What can hang from each mark:
j864: j76 j493
j58: j810
j675: j74
j493: j864 j879
j126: j879
j76: j692 j864
j810: j58 j675 j692 j879
j879: j493 j810
j692: j76 j126

Each row was made from one small tree. The marks that hang from a mark follow it in brackets, in the order of their numbers. Every link used is in the known rows. Write each row's tree.
Known rows:
j810[j58 j692 j879]: [  1.7  10.2  16.5  32.5   1.0  18.0   8.2 -15.6  -8.3  -7.3  11.8 -13.0
 -19.5  -6.4 -19.1  11.6   9.3   1.1  -7.1 -16.6 -19.2   1.1  13.5]
j879[j810[j58 j692[j126]]]: [  7.6  -4.8   8.5   6.6   0.3 -12.9   8.7  -2.7 -12.2  -2.8   6.9 -11.3
 -14.4 -11.4 -21.2   6.5   9.7  10.8 -19.8  11.8  -7.4   1.7   4.8]
j493[j879[j810]]: [  0.0 -11.3   2.4 -19.1  13.1 -16.2   0.3  14.8  -8.0  -6.3  -2.1   3.3
   1.5  -0.8   5.8  -0.6  -2.0  11.8  -7.4  14.1  16.8  -0.3   4.4]
j810[j692]: [  8.4  -2.7   0.4   8.9  -4.5   8.5   5.6  -6.0  -2.4  -4.3   7.1  -7.4
 -10.2   0.0 -20.8  12.7   0.7  -1.0   2.1  -7.2  -7.8  -2.1   3.4]
j126[j879]: [ -5.2   0.2   8.9  -2.3   5.1  -7.6  -5.3   6.0 -10.7   3.0   4.8   0.8
  -4.8   9.5  -6.5   0.0 -14.2   7.1   4.5   6.4   0.3  -2.4  -6.9]
j76[j864[j493[j879]]]: [-21.2  -0.3  -0.9 -39.7  19.6 -16.8  12.3   9.8 -15.8  -1.4  -3.7  21.8
  -8.8  -6.4  20.3   5.1  -7.5   9.0  11.3  -6.6   8.6   6.3 -30.3]
j493[j864]: [-10.1   3.8  -0.6 -18.2   6.9  -4.0   0.1  -1.1  -8.6   4.0   1.5   2.2
  -8.7   2.0  10.3   0.3  -1.4   2.5   5.8  -4.9  -3.0   2.7  -3.9]
j810[j692 j879]: [  5.6   2.6  13.2  32.5  -6.4  22.7   8.6  -8.1 -12.6  -3.3  17.2 -16.5
 -15.1   3.1 -26.8  16.1   1.2   3.6   4.9 -14.2 -12.6  -4.2  13.6]
j58[j810[j692[j76]]]: [-10.3  15.3   6.6   0.1  -1.1  -3.0   1.9 -10.4 -14.3   4.8   1.7  -4.3
 -10.9  14.5  -6.8  15.2 -10.0  -5.7 -17.0 -10.8 -13.8  -1.9  -6.3]
j879[j810[j58 j675]]: [  2.8   6.2   3.0  -9.6   2.7 -10.6   1.6 -11.2  -1.7 -13.3  -5.7  13.1
   2.7 -23.7   9.1 -10.1  -5.0   6.0 -25.8  12.0 -13.4  -0.2   9.1]
j76[j692[j126] j864[j493[j879]]]: [-27.1  -8.1   9.7 -52.4  21.9 -43.7  17.7  14.3 -27.2   6.2  -7.7  19.2
  -4.8  -0.8  26.3   1.4  -7.2  23.9   7.1   0.8   7.9   5.5 -52.1]
j126[j879[j493]]: [-11.6   5.4   6.9 -13.1  11.6  -0.4  -9.5   3.2 -11.7   6.6  10.5   6.6
  -0.2  13.7  -9.9  -1.7 -14.7  10.3  19.3  -6.0   0.3  -6.3 -11.0]
j76[j692[j126]]: [ -5.5  -7.4  10.6 -12.5   2.2 -27.0   5.4   4.2 -11.2   7.7  -4.6  -2.7
   4.1   4.9   5.1  -3.1   1.0  14.6  -3.9   7.8   0.1  -1.4 -21.5]
j675[j74]: [ -4.4   5.4  -5.6  -6.8   2.8  -7.3   0.8  -4.8   5.4   6.4  11.2   6.2
   2.7  -8.3   2.7  -0.2  -8.8  -3.5 -11.0  -3.0 -12.1   6.1  -8.3]
j126[j879[j493 j810[j675]]]: [ -4.9   4.4   7.0 -23.5   6.6  -7.2  -8.3   0.2 -18.2  -2.6  10.1  16.7
   6.2  -0.2  -8.5  -7.4 -27.9  19.7   5.6   7.0  -6.0 -11.2  -1.4]
j692[j76]: [-13.2   2.1   6.4  -6.0   1.4  -8.4   3.3   3.4 -10.3   2.3  -1.6  -3.2
  -1.8   6.0   5.9  -6.5  -6.9  -0.7  -4.0  -3.6   0.5   1.8  -9.6]
j692[j126[j879]]: [ -6.7  -0.9  14.6  -3.1   1.0 -20.3   0.9   7.1 -17.3  13.2   8.9  -3.5
  -6.7   8.7 -13.5   1.3 -14.5  15.6  -1.7  16.6   0.3   0.1 -17.2]
j58[j810[j675 j692[j76 j126[j879]]]]: [-14.9  21.7  22.3 -11.8  -6.6 -24.3   6.8 -17.3 -29.2  14.4   8.5   4.9
 -12.6   9.9 -17.3  13.7 -37.7  12.5 -27.8   8.7 -27.4  -2.9 -26.7]
j493[j864[j76] j879[j810[j692]]]: [-10.9  -9.9   2.4 -39.2  20.0 -19.1  16.0  11.2 -29.2  -7.8   3.4   2.9
 -21.3  -0.1   2.3  12.6  -6.4  14.5   5.7  -3.6   5.6   2.6  -4.2]
j692[j76[j864]]: [-22.8   5.3   5.8 -18.7   5.9 -11.3   7.2   8.0 -17.8   1.0  -2.1   2.2
  -7.1   3.4  15.6  -3.8 -11.2   1.5   5.0  -7.2  -2.6   3.9 -19.8]
j76[j692 j864[j493]]: [-20.7  -2.7   0.9 -33.9  13.5 -21.3   8.1   8.5 -21.6  -3.3  -7.8  16.6
  -3.6  -0.8  25.3  -2.9  -4.4  10.3  17.1 -13.7  -1.5  -1.6 -33.8]
j493[j864[j76] j879[j810[j675 j692]]]: [ -8.8  -2.8   3.8 -47.2  13.8 -20.3  20.3  -2.5 -27.0 -11.8   1.9  15.2
 -15.7 -13.2   5.1  10.7 -20.3  17.7  -4.2  -1.0  -7.8   1.6  -7.1]
j810[j58 j692[j76] j879[j493]]: [-17.4  17.7  21.4  15.5   8.8  17.3   7.2 -14.5 -19.3  -1.5  15.6 -10.0
 -16.0   4.7 -17.2   4.2   1.8   3.0   3.4 -32.2 -18.3   0.1   0.6]
j864[j76[j692] j493[j879]]: [-24.4  -9.1   5.5 -49.1  26.0 -36.1  17.4  11.6 -23.1  -4.2 -13.4  22.2
  -1.4   1.7  28.9  -2.5  -7.0  14.1   9.7 -11.5  10.6   3.5 -39.9]
j692[j126[j879[j810]]]: [ -1.8  -9.2  13.5  -5.0   2.3 -26.0  -1.5  16.8 -25.3   8.2  10.5  -6.1
  -4.4   7.4 -14.2  -2.1 -13.6  21.1  -5.5  26.9   7.3  -4.1  -5.2]
j692[j76[j864[j493]] j126]: [-30.7   3.8   8.4 -29.3   5.1 -27.1  18.5   9.2 -31.5  11.5   2.0   7.7
 -11.9  -1.1  12.4  -2.6 -11.7  10.9   4.5  -4.4  -1.3   8.1 -41.2]

Which tree is each row?
[ -9.2  19.7  23.8  17.8  -3.8   9.4  16.1 -25.2 -16.8  -9.1   8.0  -3.2
 -15.7 -13.7 -10.7   3.2 -11.2   3.4 -20.6 -17.6 -32.4   2.0   1.6] : j810[j58 j675 j692[j76] j879]
[-29.5   4.2  20.3 -21.7   5.9 -31.3   8.3  14.4 -34.9  13.9   6.5  -1.6
 -12.7  12.5   2.2  -2.8 -25.0  16.6   3.6   9.2  -2.8   4.8 -36.6] : j692[j76[j864] j126[j879]]
[ -6.0  -2.1  17.1  -5.0   9.5 -29.7  -1.7   8.4 -20.7   4.0   4.9  -2.8
  -9.2  -2.3  -6.6  -6.0  -5.3  18.8 -17.3  25.4   0.5   0.9  -5.0] : j692[j126[j879[j810[j58]]]]
[-25.1  34.8   8.0 -20.8  15.0   4.1   3.5 -31.1  -7.6   6.9  21.5  21.9
  -5.1 -21.9  13.4  -4.2 -17.1   6.5  -9.0 -26.4 -39.8   7.8  -8.5] : j810[j58 j675[j74] j879[j493[j864]]]
[ -8.9  11.8  10.2 -23.3  14.0 -11.3  -8.4  -8.6 -13.7  -6.3   4.5  20.1
   2.9  -9.3  -0.8 -11.3 -20.1  16.5  -6.0   5.3 -12.5  -6.4  -2.2] : j126[j879[j493 j810[j58 j675]]]
[ -6.6  18.0  11.6   3.4  -1.3  19.7   2.7 -18.1  -9.0   0.7  14.4  10.6
   5.3  -4.9  -7.3  -0.3 -14.2  10.8   8.4 -16.6 -18.4  -6.7   3.2] : j810[j675 j879[j493]]
[  5.4   3.9  12.7  -3.1   2.6  -9.6   1.4 -10.5 -15.8 -14.8   5.8   6.6
 -12.4 -14.8 -17.8   2.8 -18.3  12.6 -19.3  10.9 -20.6  -5.6   5.3] : j126[j879[j810[j58 j675 j692]]]
[-24.1   8.6   0.2 -40.6  26.3 -15.0   2.3   0.8 -22.1  -1.9   1.0  12.9
 -10.4  -4.5  20.4  -8.0   2.2   9.3   9.7 -14.4  -2.6   2.9  -3.3] : j879[j493[j864[j76]] j810[j58]]
[-23.0  19.2  20.0 -14.3   6.7 -15.9  -1.7  -7.0 -31.5  22.4  15.8  -1.7
 -12.5  28.2 -23.6  15.0 -24.7  12.4  -3.9  -6.6 -13.2  -5.4 -28.4] : j58[j810[j692[j76 j126[j879[j493]]]]]
[-23.7   0.9   2.8 -45.9  23.4 -22.4  13.1   6.2 -17.7   1.4  -4.7  13.2
 -12.1   1.8  24.4   3.5  -8.3   8.5   7.7  -6.7   6.4   9.3 -19.5] : j493[j864[j76] j879]
[ -5.7  10.9  -8.3 -37.0   6.3  -2.6   3.4 -17.0 -12.8   0.2  24.3  16.7
  -5.2 -16.2  -9.9   6.2 -23.6  10.9  -2.4 -14.6 -29.1  -2.3  -3.7] : j879[j493[j864] j810[j675[j74] j692]]
[-25.1   9.7  -2.2 -39.8  17.5  -5.2   5.6  -0.5 -18.8   6.6   5.3  12.4
  -7.3   6.2  13.6   0.1  -5.6   6.4  25.5 -23.1  -3.4   2.2 -15.4] : j879[j493[j864[j76]]]
[-17.0  26.6  16.0  -1.2   5.1   8.9   2.8 -19.0 -29.0  21.5  24.3  -6.5
 -19.9  17.8 -18.5  25.7  -4.7  13.6   4.3 -21.8 -21.8  -3.7  -5.1] : j58[j810[j692[j126] j879[j493[j864]]]]
[ -3.2  11.5   1.3 -20.9   8.9  -3.4  -3.5 -14.4  -2.4  -9.4   0.0  18.9
   7.3 -19.2   6.3 -11.5  -5.8   9.7 -11.2  -0.8 -12.7  -4.1   5.5] : j879[j493 j810[j58 j675]]
[-14.1  -7.5  11.2 -22.8   6.6 -34.8  14.9   6.6 -20.4   6.3  -6.9   2.0
   0.6   4.6  12.0  -3.0  -3.1  15.3   1.0   1.3  -0.9   1.3 -29.1] : j864[j76[j692[j126]]]
[ -5.3  29.5  17.9   8.7  -6.9  12.4   7.0 -32.1 -18.8  14.3  21.1   4.6
  -6.1   3.2 -26.6  22.4 -17.0  14.1 -11.3 -13.8 -32.2  -7.5  -4.1] : j58[j810[j675 j692[j126] j879[j493]]]
[-14.8  34.0  14.5   7.9  -6.2   1.8  10.6 -31.3 -17.2   8.0  21.2   6.4
  -8.3  -4.2  -8.5  16.1 -32.2  -1.2 -34.6 -18.8 -44.3   1.3  -7.5] : j58[j810[j675[j74] j692[j76] j879]]
[-15.7   6.0   0.7 -31.9  21.6  -5.8   7.7  -4.5 -24.6  -6.5   8.1   5.3
 -20.4  -4.8  -0.4   5.1   3.4   8.6  11.6 -21.0 -10.7   0.4   0.3] : j879[j493[j864[j76]] j810[j58 j692]]
[-16.0  39.3   5.7  -6.3   3.4   8.3  -3.6 -32.1  -4.9  14.1  21.2  23.0
   8.6  -4.6   3.2   8.3 -27.6   3.3 -18.2 -20.3 -37.2  -1.9  -5.1] : j58[j810[j675[j74] j879[j493]]]
[ -5.8  29.3  12.8  11.7  -5.3   8.6   0.1 -24.6  -9.9   3.8   4.9  10.3
   1.3  -1.1   4.6   9.8 -17.5   4.1 -21.4  -4.3 -25.0  -4.5   6.4] : j58[j810[j675 j879]]
[-17.5  -1.7   9.4 -24.0   4.5 -13.4  11.0  10.2 -34.8   5.6  15.5  -6.6
 -12.6   7.1 -16.3   5.1  -9.6  18.2  11.3  -6.8  -3.2  -3.0 -18.2] : j879[j493 j810[j692[j76[j864] j126]]]
[ -6.7 -11.8  -0.7 -29.4  17.6 -20.0   6.3  15.1 -16.6  -5.6  -1.5  13.4
  -1.9  -5.0   8.9  -1.2  -3.0  13.3  -1.7   6.8  18.4   0.5  -7.7] : j864[j493[j879[j810]]]
[-29.9   5.1   2.5 -28.7   9.1 -15.0  12.6   8.4 -26.7   1.3  -1.5  12.2
 -10.4  -0.1  19.1  -3.9 -11.6   2.4  10.6 -14.5  -1.5   5.0 -31.3] : j692[j76[j864[j493]]]
[-27.0   1.6  17.2 -43.3  20.0 -31.5  -4.0   7.4 -31.5  18.4   7.5   6.4
  -4.6  21.1   5.6  -4.5 -15.8  27.5  21.1  -3.2  -2.2  -4.9 -36.8] : j76[j692[j126[j879[j493[j864]]]]]
[-30.3   9.9   6.8 -41.7  22.4 -12.8  -0.2   5.0 -29.3   9.8   9.9  13.2
 -12.7  15.2   7.6  -0.7 -20.5  13.3  30.6 -16.4  -2.9  -0.7 -22.1] : j126[j879[j493[j864[j76]]]]
[-27.7  -4.9   8.1 -56.7  29.3 -36.4  12.2  10.2 -22.9  -0.5 -13.1  14.9
  -6.9   7.3  36.3  -0.8  -7.9  15.6   9.4  -9.2   6.5   5.0 -31.2] : j493[j864[j76[j692]] j879]
[ -4.2   2.7   6.9 -15.7  -9.7 -25.9  17.9  -9.2 -19.6   5.0  19.3   1.9
  -3.6 -17.6 -18.4   1.9 -27.4  12.1 -32.8   8.7 -25.7   3.7 -15.4] : j879[j810[j675[j74] j692[j76 j126]]]
[-21.4   9.3   6.3 -30.5  18.1  -5.1  -9.4   2.4 -20.0  10.5  12.4   8.3
  -8.8  16.2   0.4  -0.7 -16.7  12.3  24.8 -10.9  -2.9  -3.5 -14.8] : j126[j879[j493[j864]]]
[  4.7  -0.9  12.9 -19.7   5.8 -24.3  16.3 -10.9 -10.9  -8.1   1.2   7.7
  -8.7 -24.6 -11.2   6.9  -7.1  19.2 -33.0  18.8 -10.7   3.9  -6.3] : j493[j879[j810[j58 j675 j692[j126]]]]
